Each row was made from one small tree. The marks that hang from a mark follow it in brackets, in alphabetical order. Every link used is in the known rows. Write each row's tree.
Known rows:
resu{gukimam nimu{zugelab{bufinim{kidupot{razaku} reber}}}}: [-0.02  0.13  0.00  0.07  0.05  0.20 -0.32 -0.18 -0.14  0.15  0.25 -0.41
 -0.17  0.21  0.07  0.09 -0.01 -0.25 -0.26  0.02 -0.36 -0.14 -0.20]
resu{nimu}: [-0.04 -0.01 -0.06 -0.06  0.01  0.03 -0.04 -0.08 -0.01  0.02 -0.06 -0.17
 -0.06 -0.10 -0.03 -0.03 -0.01 -0.05 -0.04  0.04 -0.08 -0.15 -0.02]
reber{bufinim{kidupot zugelab{nimu{resu}}}}: [ 0.06 -0.06 -0.08  0.29  0.02  0.46 -0.20  0.02  0.01  0.07  0.25 -0.08
  0.04  0.06  0.23  0.02  0.01  0.01  0.17  0.05 -0.34  0.10 -0.16]
razaku{kidupot}: [ 0.00 -0.12 -0.02  0.07 -0.01  0.05  0.03 -0.07  0.03 -0.04 -0.06 -0.08
  0.08 -0.27  0.01  0.03  0.06 -0.08 -0.08  0.00 -0.01 -0.03  0.06]
kidupot{bufinim{zugelab{nimu{resu}}} razaku}: [ 0.05  0.05 -0.16  0.23  0.08  0.32 -0.35  0.11  0.06  0.05  0.09  0.01
  0.07  0.30 -0.01  0.16 -0.14 -0.15  0.15  0.02 -0.27  0.09 -0.14]
zugelab{bufinim{kidupot reber} nimu}: [ 0.01  0.18 -0.04  0.12 -0.05  0.05 -0.11 -0.26 -0.07  0.10  0.22 -0.14
 -0.12 -0.01  0.40  0.04 -0.07 -0.29  0.00 -0.04 -0.18 -0.02 -0.21]
bufinim{kidupot{razaku} reber zugelab{nimu}}: [ 0.02  0.06  0.01  0.21  0.07  0.26 -0.12 -0.20 -0.07  0.11  0.44 -0.10
 -0.17  0.00  0.24  0.13 -0.10 -0.30  0.04 -0.02 -0.30 -0.04 -0.16]
zugelab{nimu}: [ 0.02  0.08 -0.09  0.07 -0.01  0.01 -0.11 -0.06  0.03  0.07 -0.02 -0.03
  0.01 -0.08  0.14 -0.02 -0.03 -0.20  0.10  0.00 -0.04 -0.04 -0.08]
reber{bufinim{kidupot{razaku rosirab} zugelab{nimu{gukimam}}}}: [ 0.06  0.00 -0.15  0.46  0.01  0.58 -0.29  0.02 -0.12 -0.02  0.14  0.03
 -0.03 -0.17  0.13  0.04 -0.12 -0.37  0.10  0.01 -0.36  0.10 -0.14]
rosirab{kidupot{bufinim{reber zugelab{nimu}} razaku}}: [ 0.00  0.12 -0.08  0.13  0.06  0.22 -0.06 -0.16 -0.03  0.13  0.22 -0.03
 -0.12  0.10  0.18  0.15 -0.11 -0.28  0.10  0.00 -0.43  0.02 -0.18]
resu{nimu{gukimam}}: [-0.02 -0.02 -0.14  0.05 -0.02  0.24 -0.15  0.02 -0.03  0.04 -0.07 -0.08
 -0.01  0.03 -0.06 -0.06 -0.10 -0.07 -0.10  0.05 -0.15 -0.09  0.00]
kidupot{bufinim{reber zugelab{nimu}} rosirab}: [-0.01  0.21 -0.14  0.14  0.00  0.22 -0.19 -0.08 -0.06  0.01  0.04  0.02
 -0.17 -0.06  0.17  0.13 -0.26 -0.09  0.23 -0.01 -0.34  0.13 -0.17]
reber{bufinim{kidupot{razaku} zugelab{nimu}}}: [ 0.06 -0.03  0.01  0.27  0.06  0.29 -0.14 -0.08 -0.06  0.06  0.31 -0.10
 -0.05 -0.12  0.15  0.07  0.03 -0.30  0.14  0.02 -0.29  0.00 -0.13]
nimu{gukimam resu zugelab{bufinim{kidupot{rosirab} reber}}}: [ 0.01  0.17 -0.22  0.32 -0.05  0.62 -0.33  0.04 -0.11 -0.04  0.06  0.04
 -0.02  0.32  0.19  0.08 -0.24 -0.09 -0.15 -0.02 -0.32  0.25 -0.17]
gukimam{resu{nimu{zugelab{bufinim{kidupot reber}}}}}: [-0.07  0.17 -0.04 -0.08  0.01  0.30 -0.08 -0.16 -0.21  0.06  0.13 -0.27
 -0.26  0.12  0.25  0.02 -0.07 -0.20 -0.19  0.01 -0.29 -0.09 -0.16]
rosirab{kidupot{bufinim{reber zugelab}}}: [-0.03  0.03  0.01 -0.02  0.03  0.20  0.10 -0.10 -0.06  0.08  0.21  0.02
 -0.15  0.11  0.11  0.09 -0.06  0.10  0.06  0.01 -0.43  0.08 -0.11]
razaku{kidupot{bufinim{reber zugelab} rosirab}}: [-0.02  0.01 -0.08  0.14  0.01  0.25 -0.06 -0.08 -0.05 -0.10  0.00 -0.02
 -0.10 -0.27  0.04  0.19 -0.15  0.03  0.06 -0.02 -0.32  0.15 -0.04]
nimu{gukimam resu zugelab{bufinim{reber}}}: [ 0.03  0.14 -0.20  0.19 -0.04  0.42 -0.31  0.16  0.00  0.06  0.08  0.07
  0.04  0.65  0.08  0.12 -0.27  0.07 -0.03  0.03 -0.26  0.28 -0.08]
razaku{kidupot{rosirab}}: [-0.02 -0.08 -0.10  0.14 -0.03  0.15 -0.01 -0.06  0.00 -0.14 -0.22 -0.02
  0.06 -0.44  0.03  0.03  0.01 -0.12 -0.06 -0.02 -0.02  0.01  0.04]
razaku{kidupot{bufinim{zugelab{nimu}}}}: [ 0.01 -0.05 -0.09  0.15  0.02  0.19 -0.13 -0.04  0.01  0.04  0.03 -0.08
  0.00 -0.26  0.07  0.11 -0.03 -0.13  0.17  0.02 -0.26  0.00 -0.06]
zugelab{bufinim{kidupot{razaku} reber} nimu{resu}}: [ 0.03  0.16 -0.13  0.29  0.02  0.24 -0.28 -0.17  0.01  0.07  0.22 -0.14
  0.00  0.29  0.34  0.13 -0.11 -0.38 -0.09 -0.03 -0.19  0.04 -0.23]
reber{bufinim{kidupot{razaku rosirab} zugelab{nimu}}}: [ 0.04  0.01 -0.06  0.34  0.04  0.36 -0.20 -0.07 -0.10 -0.04  0.15 -0.06
 -0.07 -0.29  0.17  0.07 -0.02 -0.35  0.16  0.00 -0.29  0.04 -0.15]
reber{bufinim{kidupot{rosirab} zugelab{nimu{gukimam{resu}}}}}: [ 0.03 -0.04 -0.14  0.33 -0.02  0.69 -0.22  0.08 -0.19 -0.01  0.02  0.05
 -0.10 -0.12  0.29 -0.09 -0.12 -0.19  0.09  0.00 -0.38  0.11 -0.15]

Write each row's tree:
[ 0.01  0.10  0.02  0.08  0.08  0.14 -0.10 -0.02 -0.05  0.02  0.25 -0.01
 -0.13  0.23 -0.07  0.24 -0.18 -0.04  0.06  0.00 -0.29  0.13 -0.08]  kidupot{bufinim{reber zugelab} razaku}
[ 0.02 -0.07 -0.06  0.27  0.06  0.57 -0.23  0.06 -0.15  0.08  0.23  0.03
 -0.09  0.14  0.20  0.00 -0.11 -0.37 -0.05 -0.02 -0.28 -0.04 -0.12]  bufinim{kidupot{razaku} zugelab{nimu{gukimam{resu}}}}
[-0.02  0.04  0.00  0.07  0.06  0.16 -0.33 -0.06 -0.14  0.11  0.13 -0.38
 -0.08  0.13 -0.02  0.02  0.09 -0.28 -0.24  0.04 -0.28 -0.21 -0.18]  resu{gukimam nimu{zugelab{bufinim{kidupot{razaku}}}}}
[ 0.02  0.06 -0.07  0.07  0.03  0.12 -0.16  0.03 -0.02  0.08  0.10  0.01
 -0.05  0.02  0.06  0.07 -0.10 -0.06  0.24  0.02 -0.24  0.02 -0.12]  kidupot{bufinim{zugelab{nimu}}}
[-0.01  0.03 -0.11  0.10 -0.02  0.16 -0.07 -0.08 -0.03 -0.16 -0.29 -0.05
  0.07 -0.45 -0.04  0.07 -0.02 -0.16 -0.08 -0.03 -0.09  0.05 -0.02]  razaku{kidupot{bufinim rosirab}}
[ 0.04 -0.10 -0.16  0.35  0.02  0.61 -0.30  0.09 -0.02  0.10  0.26  0.05
  0.06  0.23  0.19 -0.02 -0.12 -0.03  0.04  0.02 -0.33  0.06 -0.14]  bufinim{kidupot zugelab{nimu{gukimam resu}}}
[ 0.03  0.04 -0.15  0.25 -0.03  0.53 -0.28  0.14 -0.08  0.02  0.11  0.02
  0.10  0.41  0.08  0.02 -0.08 -0.07 -0.14  0.01 -0.23  0.15 -0.12]  nimu{gukimam resu zugelab{bufinim{kidupot}}}
[ 0.04  0.13 -0.21  0.32 -0.05  0.45 -0.32 -0.09 -0.01  0.12  0.18 -0.05
  0.03  0.37  0.36  0.03 -0.20 -0.20 -0.09 -0.02 -0.27  0.13 -0.22]  zugelab{bufinim{kidupot reber} nimu{gukimam resu}}
[ 0.00  0.07 -0.12  0.06 -0.04  0.35 -0.20  0.24 -0.13  0.02 -0.08  0.10
 -0.05  0.45  0.08 -0.01 -0.15 -0.10 -0.04  0.01 -0.14  0.14 -0.02]  nimu{gukimam{resu} zugelab{bufinim}}
[ 0.00  0.21  0.03  0.12  0.03  0.17 -0.11 -0.15 -0.13  0.03  0.30 -0.13
 -0.13  0.18  0.13  0.16 -0.06 -0.33 -0.13 -0.03 -0.19  0.06 -0.14]  nimu{zugelab{bufinim{kidupot{razaku} reber}}}
[ 0.04 -0.15 -0.05  0.25  0.06  0.40 -0.36  0.05  0.00  0.18  0.27 -0.15
  0.03  0.23  0.18 -0.04  0.04  0.10  0.02  0.02 -0.35 -0.05 -0.21]  bufinim{kidupot zugelab{nimu{resu{gukimam}}}}
[ 0.04  0.05 -0.27  0.29 -0.06  0.30 -0.37  0.15  0.07  0.08 -0.09  0.07
  0.13  0.44  0.20  0.00 -0.18 -0.13  0.07  0.02 -0.13  0.13 -0.12]  zugelab{bufinim nimu{gukimam resu}}
[ 0.01  0.04 -0.11  0.05 -0.01  0.45 -0.16  0.19 -0.12  0.02 -0.06  0.09
 -0.02  0.28 -0.01 -0.04 -0.13 -0.06 -0.10  0.01 -0.13  0.10  0.00]  nimu{gukimam{resu} zugelab}
[ 0.00  0.15 -0.05  0.20  0.01  0.23 -0.17 -0.01 -0.16 -0.11  0.03 -0.03
 -0.07 -0.07  0.06  0.10 -0.01 -0.42 -0.09 -0.04 -0.12  0.03 -0.13]  nimu{zugelab{bufinim{kidupot{razaku rosirab}}}}
[-0.01  0.09 -0.16  0.21 -0.01  0.29 -0.16 -0.14 -0.03 -0.03 -0.02 -0.05
 -0.09 -0.35  0.18  0.16 -0.19 -0.16  0.16 -0.01 -0.35  0.10 -0.11]  razaku{kidupot{bufinim{reber zugelab{nimu}} rosirab}}
[-0.01  0.14 -0.06  0.15  0.07  0.21 -0.16 -0.01 -0.08 -0.08  0.09  0.05
 -0.16  0.06 -0.05  0.22 -0.23 -0.10  0.08 -0.03 -0.29  0.16 -0.10]  kidupot{bufinim{reber zugelab} razaku rosirab}
[ 0.04  0.03 -0.20  0.20  0.00  0.51 -0.27  0.22  0.02  0.02 -0.02  0.09
  0.14  0.42 -0.09  0.03 -0.15  0.06 -0.07  0.04 -0.17  0.19 -0.01]  nimu{gukimam resu zugelab}
[ 0.00  0.25 -0.11  0.27 -0.01  0.14 -0.21 -0.26 -0.09 -0.02  0.09 -0.10
 -0.13 -0.13  0.35  0.10 -0.12 -0.55 -0.05 -0.07 -0.17  0.01 -0.23]  zugelab{bufinim{kidupot{razaku rosirab} reber} nimu}
